Known rows, with every step that occurs
mivatat, debato, mivoga, tiba: [ 2.24 -0.84  0.61 -1.05 -0.48  0.21  0.19 -3.18  3.79  2.23  2.61 -1.36
 -3.16 -1.66 -1.50  2.56  2.75  1.32 -1.79 -0.25]
debato, mivatat: [ 1.99  0.27 -0.71  0.91  1.34  0.30 -0.42 -0.18  2.10 -1.60  1.51 -1.08
  0.42 -1.49 -0.03  3.98 -0.04  1.24 -0.07 -0.55]
debato, tiba, mivoga, vapi: [-0.24 -0.43  2.00 -0.88 -1.68 -2.88 -1.24 -1.73 -0.60 -1.79  2.49 -0.32
  1.72  1.07 -0.60  2.64  2.48  1.80 -3.66  2.92]
mivatat, debato, mivoga, tiba, pufug: [-0.24 -0.42  1.72  0.77 -2.73 -2.17  0.87 -2.64 -0.20  0.33  4.20 -1.29
 -2.17 -2.42 -1.81  3.23  2.77  1.49 -4.90 -0.44]
mivoga, debato: [ 2.98 -1.19 -0.36  0.47 -1.44 -1.58 -0.17  0.38  1.31 -0.96  1.85 -2.89
 -1.74  1.45  0.70  0.91  0.93  1.75 -1.33  1.95]
tiba, mivoga, vapi: [-0.13 -0.57  2.00 -0.46 -1.38 -3.43 -1.15 -0.64 -0.54 -2.08  1.47  0.00
  1.69  2.76 -1.32  2.05  1.38  2.64 -3.72  3.50]
debato, mivoga, pufug, seka: [ 2.28 -2.95  1.34 -0.87  2.18 -3.48  0.89 -4.67  5.11 -0.47  1.21  0.31
  1.70 -2.73 -1.72  3.26  0.54  1.00 -0.68 -2.60]
debato, tiba, pufug: [-1.46  0.22  0.63  0.45 -2.61 -1.17  0.34 -1.62 -1.86 -1.18  3.43 -1.34
  0.36 -4.53 -0.34  3.10  1.94 -0.51 -4.53 -0.04]
mivatat, debato: [ 1.64  0.30 -0.75 -0.12  0.44  0.35  1.71  1.53  2.90  0.91 -1.15  0.71
 -1.85  0.12 -2.86  1.95  1.39  0.50  0.10 -0.96]
mivoga, pufug, seka: [ 2.11 -2.55  0.86 -0.60  1.66 -3.47  0.57 -3.84  4.23  0.04  0.13  0.43
  2.31 -2.13 -0.78  0.81 -0.43  0.81 -0.86 -2.48]
pufug, debato: [-0.57 -1.64 -2.27  0.85  0.25 -1.21  0.17  1.28  1.03  1.14 -1.19 -0.72
  2.17 -0.79 -1.51  2.05 -0.20  0.76 -0.36 -1.42]
tiba, mivoga: [ 0.73  0.50  1.73 -0.80 -0.41 -0.53  0.02  1.53  0.98 -1.22  0.43 -0.44
 -1.01 -0.97 -2.21  4.92  0.44  2.83 -3.20  2.69]
mivoga, vapi: [-0.07 -1.02  0.04 -0.41 -0.72 -2.89 -1.31 -1.42 -0.02 -1.62  0.82 -0.13
  2.72  2.44 -0.23 -0.59  0.64  0.78 -2.46  2.66]
pufug, mivoga, tiba, debato, mivatat: [ 0.54 -0.67  0.94  1.83  0.14 -1.28 -0.88  0.07  1.08  0.71  2.56 -1.61
  0.26 -2.28  0.18  5.24  0.40  2.29 -1.10 -2.47]
debato, mivoga, tiba, pufug, seka: [-0.45 -3.02  2.41  0.77 -0.45 -3.15  0.57 -3.51  3.01  0.57  3.25 -1.30
  1.61 -2.62 -1.50  1.94 -0.52  2.11 -3.45 -3.08]
tiba, debato, mivoga: [-0.50 -0.49  1.20 -0.50  0.79 -0.48  0.35  0.71  1.27 -1.22  1.56 -0.60
 -1.07 -2.62 -2.98  8.96  1.22  1.19 -1.72  1.51]
mivatat, debato, tiba: [ 1.14  0.36 -0.63 -1.11 -0.29  1.65  0.86 -0.99  2.38  1.11  1.13 -0.51
 -1.14 -3.66 -0.88  2.83  3.04 -1.27 -0.22 -1.43]
tiba, debato: [-1.65  0.38  0.65  0.42 -0.59 -0.94 -0.34  3.29 -1.31 -0.05 -0.47 -0.12
  0.15 -1.53 -1.17  5.07 -0.67  1.01 -2.58  1.70]
mivatat, debato, tiba, mivoga: [ 0.98  0.91  1.96 -1.15 -0.94  0.36  0.79  0.49  1.53 -0.05  1.55 -0.31
 -2.05 -2.58 -2.27  6.08  3.05  1.80 -2.42  0.71]

Rows
[ 3.25  0.86  1.50 -1.79 -0.67 -2.56  1.05 -3.33  1.14 -0.59  1.46  1.09
 -2.13 -2.98 -1.09  4.69  4.89  0.61 -2.46  0.62]
mivatat, debato, tiba, mivoga, pufug
[ 0.65  0.47  0.80  1.50 -0.19 -0.53 -0.84  0.41  0.23  0.22  2.55 -1.17
 -0.61 -1.72  0.50  5.39  0.48  2.11 -1.59 -0.73]
mivoga, tiba, debato, mivatat
[-0.42 -1.00 -1.72 -0.31 -0.40  0.62 -0.23 -1.18  1.08  1.25  1.00 -1.41
  1.63 -4.23  0.13  2.89  1.85 -1.18 -0.49 -1.73]
pufug, debato, tiba
[-1.23 -1.59  1.44  0.71 -1.28 -1.91 -1.06  0.77  0.31  2.65  1.09 -1.45
  0.25 -2.44 -0.46  3.05 -0.01  1.73 -2.91 -1.08]
pufug, mivoga, tiba, debato
[ 0.02 -0.23  2.11 -0.74 -1.68 -2.79 -0.44 -1.38  0.00 -1.25  2.22  0.14
  0.94  1.55 -1.33  2.85  3.20  1.95 -3.18  2.07]
mivatat, debato, tiba, mivoga, vapi
[ 1.48 -2.70  1.95 -0.59  1.80 -3.85  0.91 -3.59  4.21 -0.31  1.21  0.53
  1.60 -2.78 -1.94  4.60  0.54  1.32 -1.05 -2.51]
tiba, debato, mivoga, pufug, seka
[ 1.98 -2.34 -0.15 -0.22 -1.09 -0.72 -0.64 -2.32  2.61  0.45  3.25 -3.55
  0.20 -3.40  1.18  1.99  2.65 -0.19 -0.56 -1.82]
pufug, mivoga, debato, tiba
[ 1.84 -0.55  0.23 -0.87  1.50  0.29  1.76 -0.58  4.22 -0.58  1.10 -0.02
 -2.49 -1.53 -4.21  6.82  2.70  0.84  0.15 -0.34]
mivatat, debato, mivoga
[ 3.49 -0.04  1.06  1.59 -0.41 -1.45 -0.17  0.32  1.59 -2.14  3.65 -2.46
 -1.85  0.57  0.23  5.55  1.68  3.63 -1.01  0.34]
tiba, mivoga, debato, mivatat
[ 2.97  0.69  1.41 -1.90 -0.64 -2.55  0.34 -3.70  0.75 -1.12  1.66  0.61
 -1.35 -3.44 -0.38  4.47  4.15  0.48 -3.01  1.48]
debato, tiba, mivoga, pufug
[-0.58 -3.08  0.70  1.27 -0.74 -2.73  0.84 -1.69  2.38  0.79  2.23 -1.85
  2.17 -4.57 -2.10  2.43  1.76  0.34 -1.62 -5.40]
mivatat, debato, tiba, pufug, mivoga
[-0.70 -1.77 -0.12  0.66  0.12 -1.89  1.12 -1.01  1.31 -0.90  2.26 -1.04
  0.27 -2.51 -3.56  7.38  2.05  1.30 -1.78 -1.08]
tiba, pufug, debato, mivoga
[ 3.09  0.60  1.38 -1.52 -0.32 -3.21  0.47 -2.63  0.72 -1.46  0.67  0.98
 -1.26 -1.86 -1.06  3.88  3.08  1.37 -3.06  2.10]
tiba, mivoga, pufug
[-0.15 -3.37  0.38  0.33 -0.05 -4.32 -1.34 -2.17  1.87 -0.69  0.95 -0.95
  4.51  1.35 -0.92 -0.80  0.48  1.18 -1.49 -0.79]
pufug, mivoga, vapi
[-1.11 -2.14  0.71  0.48 -0.99 -4.39 -0.31 -2.40 -0.22 -1.88  2.79 -0.36
  2.64  1.57 -2.22  3.81  2.56  1.54 -2.75  0.84]
tiba, pufug, debato, mivoga, vapi
[-0.68 -0.19  1.12  0.94 -3.28 -2.18 -0.11 -2.10 -1.51  0.32  3.43 -1.56
 -0.69 -2.37 -0.14  0.51  1.07  1.19 -5.64  0.52]
mivoga, tiba, pufug
[ 3.47 -1.99 -0.08  2.13  0.49 -2.03 -0.29 -0.81  3.24 -1.15  3.22 -3.16
  0.08 -0.31  0.48  3.60  1.09  2.58  0.62 -2.72]
pufug, mivoga, debato, mivatat
[ 0.27 -0.75 -0.57  2.65 -0.59 -2.01  0.05 -0.88  0.27  0.09  3.00 -1.48
  1.02 -1.66 -0.22  4.21  1.22  2.12 -1.47 -3.16]
mivoga, tiba, pufug, debato, mivatat
[ 1.49 -3.00  0.08 -0.13 -0.56 -1.21 -1.32 -3.27  3.86  3.23  1.61 -2.63
  0.69 -2.54  0.27 -1.58  0.33  1.18 -1.87 -2.37]
pufug, mivoga, tiba
[-0.72 -3.33  0.56  1.58 -0.38 -3.38  0.33 -1.02  2.02 -0.02  1.46 -1.90
  2.93 -3.40 -2.09  1.66 -0.03  1.05 -2.17 -3.91]
tiba, pufug, mivoga
